Known rows, with every step that occurs
bupi, tufar, kirataz, vobag, bofut: [ 54 -29   4   2 -14   8  -7 -13 -11  -3  26  15 -13   6  41  21  23  19
  -3 -19 -23 -15 -41   5  36]
tufar, kirataz, vobag, vusi: [ 28 -14  25  -3 -28   6 -11 -19  -5   0  12  11   7  -3  29  11  18   4
  -7 -16 -18  -2  -8 -13  30]
bupi, tufar, kirataz: [ 68 -18 -26   5   3  -7  -6  28  14 -36  10 -23 -11  18   1 -28  29  -2
  45 -41   5  -3 -37   9  47]
mesan, popek, pegag, vusi, bofut, vobag: [-27  -5   8  -2   7   9 -32  24  33   7 -34  -9  21 -13  46   6 -20  21
  -3  11  -1  11  10 -25  -3]
popek, pegag, vusi, vobag: [ -4  -1  -3  33  -4   4 -16  22  14  28 -22 -11  10  -5   0   5  -3  14
  -6  29   2  15  16 -28 -23]
popek, pegag, vusi, bofut: [  1   1   4  -1 -19 -11 -19  32  21  24 -17 -16   3   1  40  28   1  13
  -9  18 -13 -15  21 -25 -13]
bofut, vusi, vobag, kirataz, tufar: [ 46 -29 -30  36  16  22  29  59   0 -15 -14   1  15  16   3 -55  16   2
  11  10  -7  16 -16   2  -2]
vobag, bofut: [ 34 -17 -14   8 -17   2  -7   2 -14  11   9   6 -20  -3  26  16  20   7
  -1   6 -16 -45 -18  -5  25]
tufar, kirataz, vobag, bofut, vusi: [ 29 -47  16   6   7   5   2  -2 -20   9  -4   8  -5 -10  35  35   7  27
  -6  -7 -22 -12  -1  -5   4]
mesan, popek: [ 22  -1 -16  -2 -16   5 -12  21  39 -26 -19 -17  -9  -1  14   9  10  17
  20 -19  -4 -42 -10  -5  23]
tufar, kirataz, vobag: [ 45 -23  10  15 -24  11  -3  -1  18 -16   8  14  20  23  26   7  19  24
 -21 -41  -7  13 -41  17  45]
vobag, bofut, vusi, pegag: [  5  -7  -4  -1  13  -8  15  11 -23  26 -19 -26 -26 -14  20  21  -9  11
 -16  29  -3 -23  15 -27 -16]
tufar, kirataz: [ 51 -16 -13  11  -7 -13 -12  21  18 -16   0 -12   2  17   0 -17  22   8
  25 -40   4  -6 -30   8  47]
vobag, vusi: [ 17  -3   2  -1 -25   3  -9  -2 -10   4   0  -3  -5 -12  15   2  19 -13
   5   8 -11 -31  12 -22  19]
pegag, popek, vusi, bofut, vobag, kirataz, tufar: [ 26 -16 -17  18  11  11  16  62  13 -15 -17   4  11  15  29 -55   6  -5
   8   4   1  19  -3   1   3]
pegag, vusi, bofut: [ 13  -5   5  -3 -15  -9 -19  37  14  18 -19 -15   3   9  47  23   4  17
  -3  14 -10 -27  14 -18  -5]
bupi, kirataz: [ 52 -11 -10  11   2  -2  -7  18  15 -15  -3 -14   5  25   3 -11  15   7
  18 -35   5  -2 -44   6  37]
vusi, pegag, popek: [  1  27   8   5 -16 -31   6  16   8  16 -23 -28 -13  10   9  15 -13   9
 -23   0  21 -21  25   3 -24]
tufar, kirataz, vobag, vusi, pegag: [ 10  11  13  -9 -12  -6   4  -9 -10  18  -1 -17 -11  -5  23   9  -2   4
 -23  12  -4  -2   1 -28   7]
kirataz, vobag, bofut, vusi: [ 21 -45  12   9   2  12   5  -1 -22  11  -8  10  -4 -12  37  38   7  23
 -16   3 -22 -20   4  -7  -2]
popek, pegag, vusi: [ -3   1  -8  19 -18  -6  -8  27  25  22 -19 -12  -9  -3   5  24   7  -1
 -29   7   8  -7  32 -17  -9]
pegag, vusi, vobag, kirataz, tufar: [ 45 -21 -31  37  10  19  23  62   7  -9 -13   1  11  20   5 -54  17   1
   4  11  -2  14 -13   1  -2]
popek, pegag, vusi, bofut, vobag: [-26  -8   6   5   6   9 -28  25  23  12 -31  -5  24  -9  43   0 -16  15
 -12  15   2  16   9 -21  -1]
kirataz, vobag, vusi, pegag, popek: [ -4  25  29  -4 -22 -27   3  -5  -1  23 -14 -19 -11   3  23  26 -15  10
 -31   4  10 -14  32  -6 -28]
bofut, vusi, vobag, kirataz: [ 22 -20 -18  45  22  11  25  52   7  14 -13  10  40   3  -6 -38   3  35
   0   9  -4  26  -7   1   1]
popek, vusi: [ 15  -4 -12  10 -21  -3  -7  36  13  -1 -12  -2 -25  -2  20  -8  23 -23
  13   8   8 -19  20 -23  33]

Rows
[ 27  -7 -25  47   9  11  22  51  15  11  -5  12  40  11  -9 -47   9  31
  -2   6  -1  23 -21   6  15] | vusi, vobag, kirataz
[ -1   9 -19   7 -27   2  -9  12  44  -9 -12 -16  -6 -14  -2  15   6   4
   0  -7  -9 -14   2 -16   9] | mesan, popek, pegag
[ 36 -23 -30  23  13  24  19  60  11 -22 -14   5  21  18  23 -61  12  -1
   3   2  -5  15 -24   7  15] | vusi, bofut, vobag, kirataz, tufar
[-17 -12   7   4   9  10 -28  29  19   8 -34  -4  25  -3  48  -3 -14  18
  -8  12   5   8   5 -17   5] | pegag, vusi, bofut, vobag
[  3  -2  -9   4  11  -6  18  22 -11  16 -28 -31 -15  -8  10  10  -9   7
 -18  23   7 -14  18 -23 -15] | bofut, vusi, pegag
[ 13 -13   8  -3  13  -8  12   2 -19  24 -12 -20 -19  -9  27  24  -9  21
 -19  14  -6  -7   4 -23  -9] | tufar, kirataz, vobag, bofut, vusi, pegag
[  5   4  31  -2  -2 -33   6   0  -6  24 -17 -20 -15   2  26  35 -20  26
 -22  -6   8  -7  25   0 -33] | tufar, kirataz, vobag, bofut, vusi, pegag, popek
[ -6  -7 -12  27  17   8   9  53  30  16 -15  13  45   0  20 -34  -8  30
 -20   4   1  35  -3  -1  10] | popek, pegag, vusi, bofut, vobag, kirataz
[ 27 -16  -7  18  -7   7 -15  -1 -18  22   5   6  -9  -7  22   9  10  18
   9  24 -20 -25 -20 -18   7] | vusi, vobag, bofut
[  3 -11 -11  26  20   9  10  57  25  12 -17  14  45   6  25 -38  -5  32
 -15   1   3  27  -8   4  16] | pegag, vusi, bofut, vobag, kirataz
[ 10   2  -8  -4 -19  -5 -14  35  33 -12 -18 -11 -32 -11  25   3  16 -10
  31   1   2 -28  22 -29  28] | mesan, popek, vusi
[ 21 -40   0   8   8   3   4  10 -24  12 -13  -2 -14 -16  25  28   8  14
   2   9 -17 -32  12 -12  -3] | vobag, bofut, vusi
[  3 -10 -13  24  16   9   9  58  24   7 -13  16  39   3  26 -46  -2  23
  -4   3   1  29  -8  -1  26] | popek, vusi, bofut, vobag, kirataz
[ 55 -21 -41  29   1  20  31  60   8 -26  -5   3   7  24   5 -57  27  -9
   2  -5  -3  -1 -24  14  21] | vobag, kirataz, tufar
[ 23  -9  28 -17 -26  -1 -21  -1   1   9   4   1  14   2  57  19   8  16
   7   2 -32 -12  -8 -23  15] | tufar, kirataz, vobag, vusi, bofut
[ 40 -13 -23  32   5  10  23  60   8 -11 -11   1   5  18   8 -56  14  -5
  13  10   0  16  -4   1  -3] | pegag, popek, vusi, vobag, kirataz, tufar
[  3  22  32  -6 -18 -34  -1  -6   2  21 -11 -21 -11   5  21  22 -14  13
 -21  -7  10  -6  25  -5 -22] | tufar, kirataz, vobag, vusi, pegag, popek
[ -8  -8   9  -1  -7  14 -19  -4  -6   3 -12   3  10 -21  24 -10   3  -9
   2  12  -4  -6  11 -25  19] | bofut, vobag, vusi
[  1  19 -13   1  -8 -12   7  29   3  17 -18 -26 -34  -5  17  -5   2 -15
  -9  28  14 -14  20 -35   9] | popek, vusi, pegag
[ 15  -6  25 -14 -30   5 -18   1  -2  11   1   3  14   0  59  23   8  13
  -4  13 -32 -19  -2 -23   8] | kirataz, vobag, vusi, bofut
[ -4  14  16   4  -3 -32  10  17   0  20 -30 -30 -14   2  12  23 -19  14
 -20   4  18 -17  39  -2 -39] | bofut, vusi, pegag, popek
[ -8  -5 -10  21  18   7   6  53  39  11 -18   8  41  -4  23 -29 -12  36
 -11   0  -2  30  -2  -4   8] | mesan, popek, pegag, vusi, bofut, vobag, kirataz
[ 12  -4 -18  47  10   5  18  52  22  26  -9   9  35   4  -9 -32   3  31
 -14  13   2  33   1  -3  -4] | popek, pegag, vusi, vobag, kirataz
[  5   7  15 -10 -24 -22 -20  36  14  14 -16 -12 -10   5  52  14   3   2
  17  14  -8 -22  27 -23  -2] | pegag, popek, vusi, bofut
[ 36 -15  19  -6 -23   9  -8 -16  -6  -9  17   6   1  -3  30   7  22  -1
   3 -17 -17  -1 -12 -12  30] | bupi, tufar, kirataz, vobag, vusi
[ 46 -28  10   6 -19   5  -9 -15  -8   7  22  20  -7   5  41  25  19  24
 -13 -18 -23 -17 -38   4  36] | tufar, kirataz, vobag, bofut
[ -2  10  19   0  -2 -33   7   9  -9  27 -24 -26 -21  -2  19  32 -20  17
 -19   8  11 -23  37  -5 -40] | vobag, bofut, vusi, pegag, popek
[  0   5   8  24  -9  -8 -16  26   9  18 -21  -8  -3  -2  11  -9  -1   4
  20  25   7   8  23 -26 -12] | pegag, popek, vusi, vobag
[ 17 -10  21   0 -34  16  -6 -18  -8   3   7  14   7  -6  32  17  17   0
 -21   0 -18 -13   1 -15  22] | kirataz, vobag, vusi
[  3  14  10  -6 -16   1   8  -8 -12  20  -5 -14 -11  -8  25  13  -2   1
 -33  23  -3  -9   7 -29   1] | kirataz, vobag, vusi, pegag
[ 22 -14   2  -6  18  -6  15   5 -21  14  -7 -25 -26  -9  27  19  -6  16
  -9  13  -6  -6   0 -22  -9] | bupi, tufar, kirataz, vobag, bofut, vusi, pegag
